Every row comes from one small tree of marks. The marks that hang from a mark follow it in brackets, in the order of their numbers. Every link used is in the known rows. Which tree was each row made from?
Known rows:
J806{J675 J820{J752{J127}} J969}: -0.095 -1.248 -0.099 -3.919 0.622 2.775 -1.445 3.019 -0.908 0.056 1.441 -3.180 -2.922 -1.405 1.645 0.270 3.859
J969{J752{J679 J820}}: -0.399 -1.681 2.233 -0.516 0.517 -0.389 -1.176 -1.212 1.356 0.237 -0.712 -0.175 0.487 0.842 -0.110 0.628 0.893
J752{J679}: -0.533 -0.664 -1.066 2.756 -0.327 -0.555 -0.238 -1.727 0.615 0.082 -0.419 0.996 0.664 0.491 0.709 0.333 -2.286
J542{J806{J820{J752}}}: -0.633 -1.330 -1.865 -0.737 -0.480 2.625 0.003 2.016 -0.398 -0.102 1.432 -1.172 -1.803 -1.201 2.675 -0.456 1.825
J679{J752{J127 J820}}: 0.473 -0.125 1.405 -0.813 0.998 -0.890 0.165 -0.532 -0.719 -0.443 -2.262 -1.117 1.441 -0.046 0.585 1.081 0.043
J820{J752{J127 J679{J186{J968}}}}: 0.110 1.079 -0.129 1.775 -0.517 -1.259 1.111 -0.034 1.046 -0.191 -0.468 1.526 1.211 0.083 -1.338 -1.100 0.172
J679{J752}: 0.306 0.136 -0.410 2.352 -0.043 -0.053 0.264 -0.496 -1.198 0.007 -0.522 -0.351 1.342 -0.729 2.329 0.455 -2.460
J806{J675 J820 J969{J752{J127 J679}}}: 0.003 -0.715 2.200 -4.326 0.577 1.323 -2.528 1.135 -1.134 -0.499 0.888 -1.046 -2.606 0.442 -0.882 0.460 3.318
J186{J679{J752}}: 1.320 1.297 -0.293 4.059 -0.202 -0.321 0.394 -0.355 -1.145 0.553 -0.583 -0.101 2.168 -0.177 1.942 -0.133 -4.083
J542{J806{J675 J820}}: -0.645 -0.761 -3.114 -1.889 -0.817 3.107 0.518 1.297 -1.354 0.080 2.006 -0.321 -2.940 -0.406 2.113 0.013 0.956
J127{J752{J679{J186{J968}} J820}}: -1.019 0.333 0.218 1.994 -0.014 -2.753 1.186 -0.961 1.130 0.754 -0.602 2.092 1.730 0.545 -2.368 -0.467 -2.358
J752{J820}: -0.302 -2.102 -0.887 0.683 0.275 0.436 0.065 -0.834 0.927 0.638 -0.434 -1.890 0.491 -0.223 2.323 1.092 -0.037
J820{J752{J127 J679{J186}}}: -0.128 0.574 0.056 0.703 0.141 -0.957 0.476 -0.097 0.913 -0.238 -0.530 1.119 0.775 0.278 -0.774 -0.644 0.301
J806{J675 J820 J969}: -0.224 -1.504 -1.515 -1.816 0.110 2.533 -1.323 1.455 -1.074 0.423 2.001 -2.752 -2.923 -1.261 2.209 0.618 1.097
J542{J806{J675 J820{J752{J127}} J969}}: -0.359 -0.567 -0.805 -5.160 -0.051 4.057 -0.911 3.443 -0.923 -0.615 2.208 -1.833 -3.513 -1.335 1.380 -0.043 4.552
J186{J679}: 0.990 0.106 -1.531 4.321 -0.869 0.375 0.167 -0.662 -0.380 0.945 0.373 -0.345 1.717 0.447 2.790 0.109 -2.962
J186{J679{J752{J127}} J968}: 1.973 2.537 0.274 4.208 -1.017 -1.249 1.120 -0.253 -1.559 0.046 -1.257 0.737 3.130 0.334 0.391 -0.499 -2.877
J969{J752{J679{J186}}}: 0.013 0.131 1.014 1.595 -0.447 -0.870 -0.363 -1.437 0.405 0.103 0.569 1.669 0.892 1.063 -0.379 -0.370 -0.842
J127{J752{J679{J186} J820}}: -1.255 -0.169 0.436 0.951 0.633 -2.426 0.591 -1.020 0.999 0.710 -0.699 1.722 1.300 0.711 -1.811 0.024 -2.269

Write each row's tree:
-0.401 0.064 -0.913 -1.278 0.176 1.231 -0.186 2.242 0.759 0.422 1.863 -1.106 -2.873 -1.924 -1.165 -1.303 1.035 : J806{J675 J820{J752{J679{J186{J968}}}} J969}
-0.316 -0.401 0.490 0.370 0.200 -0.217 -0.343 0.105 0.710 -0.288 -0.934 0.411 0.686 0.271 0.328 -0.028 0.880 : J820{J752{J127 J679}}
-0.128 0.157 0.527 -0.380 0.785 -2.348 0.566 -1.979 1.384 -0.355 -1.898 0.904 0.926 1.268 -2.457 0.334 -0.168 : J752{J127 J679{J186} J820}
0.145 0.739 0.303 0.771 0.032 -2.661 1.245 -1.869 1.531 -0.324 -1.794 1.357 1.386 1.045 -3.050 -0.197 -0.268 : J752{J127 J679{J186{J968}} J820}
0.403 0.407 2.602 -0.542 -0.070 -2.025 0.152 -1.355 1.038 -0.321 -1.102 1.275 1.422 1.527 -2.653 -0.214 1.635 : J969{J752{J127 J679{J186{J968}} J820}}
0.603 1.204 -0.323 2.276 -0.013 -1.677 2.077 -0.636 0.348 0.304 -0.839 -0.087 1.701 -1.094 -0.565 -0.547 -2.236 : J679{J186{J968} J752{J820}}
1.118 0.556 0.497 2.446 0.613 -0.560 0.385 -0.340 -0.140 0.711 -1.369 -1.064 1.906 -0.355 1.189 0.194 -3.083 : J186{J679{J752{J820}}}
0.980 1.777 0.661 0.901 0.116 -2.208 1.970 -0.643 -0.301 -0.332 -1.671 0.241 2.096 -0.258 -1.499 -0.283 -0.799 : J679{J186{J968} J752{J127 J820}}
-0.361 -0.225 -2.028 -2.516 -1.006 4.047 -0.394 1.374 -0.438 -0.235 2.835 -0.476 -2.171 -0.968 2.254 0.581 1.477 : J542{J806{J675 J969}}
-1.447 -1.138 0.824 0.607 0.707 -1.672 -0.250 -0.846 0.800 0.636 -1.086 1.014 1.203 0.712 -0.705 0.667 -1.653 : J127{J752{J679 J820}}
1.196 2.604 -0.191 2.666 -0.813 -1.947 1.939 -0.673 -1.454 -0.472 -0.793 1.348 2.387 -0.058 -0.604 -0.627 -1.900 : J679{J186{J968} J752{J127}}
-0.284 -0.080 1.268 -5.511 -0.116 2.734 -1.901 1.735 -1.141 -1.099 1.689 0.072 -3.212 0.340 -0.886 0.145 4.054 : J542{J806{J675 J820 J969{J752{J127 J679}}}}
-0.341 -0.955 0.962 -0.750 0.847 -1.464 -0.360 -1.747 1.158 -0.433 -2.353 0.144 0.809 1.242 -1.200 1.029 0.520 : J752{J127 J679 J820}
0.125 1.079 -0.417 1.583 -0.244 -2.041 0.555 -1.972 0.115 -0.563 -0.909 2.169 1.228 1.463 -1.545 -0.075 -1.361 : J752{J127 J679{J186}}
-0.043 1.009 -1.721 4.290 -1.102 -1.776 1.390 -1.851 0.965 0.205 0.112 2.215 1.279 0.320 -1.141 -0.880 -3.086 : J752{J679{J186{J968}}}
0.177 0.203 1.835 -4.022 0.511 0.634 -1.781 0.940 -0.983 -0.437 1.254 -0.415 -2.500 0.495 -1.883 -0.114 2.789 : J806{J675 J820 J969{J752{J127 J679{J186}}}}
-0.596 -0.559 0.523 -4.375 -0.228 3.182 -1.797 1.744 -0.617 -0.587 2.379 -0.197 -3.562 -0.342 -0.145 -0.101 2.861 : J542{J806{J675 J820 J969{J752{J679}}}}
-0.450 -1.751 -0.965 -2.694 0.515 3.279 -1.318 3.051 -0.316 0.615 2.229 -3.448 -3.269 -2.164 2.426 0.028 2.545 : J806{J675 J820{J752} J969}
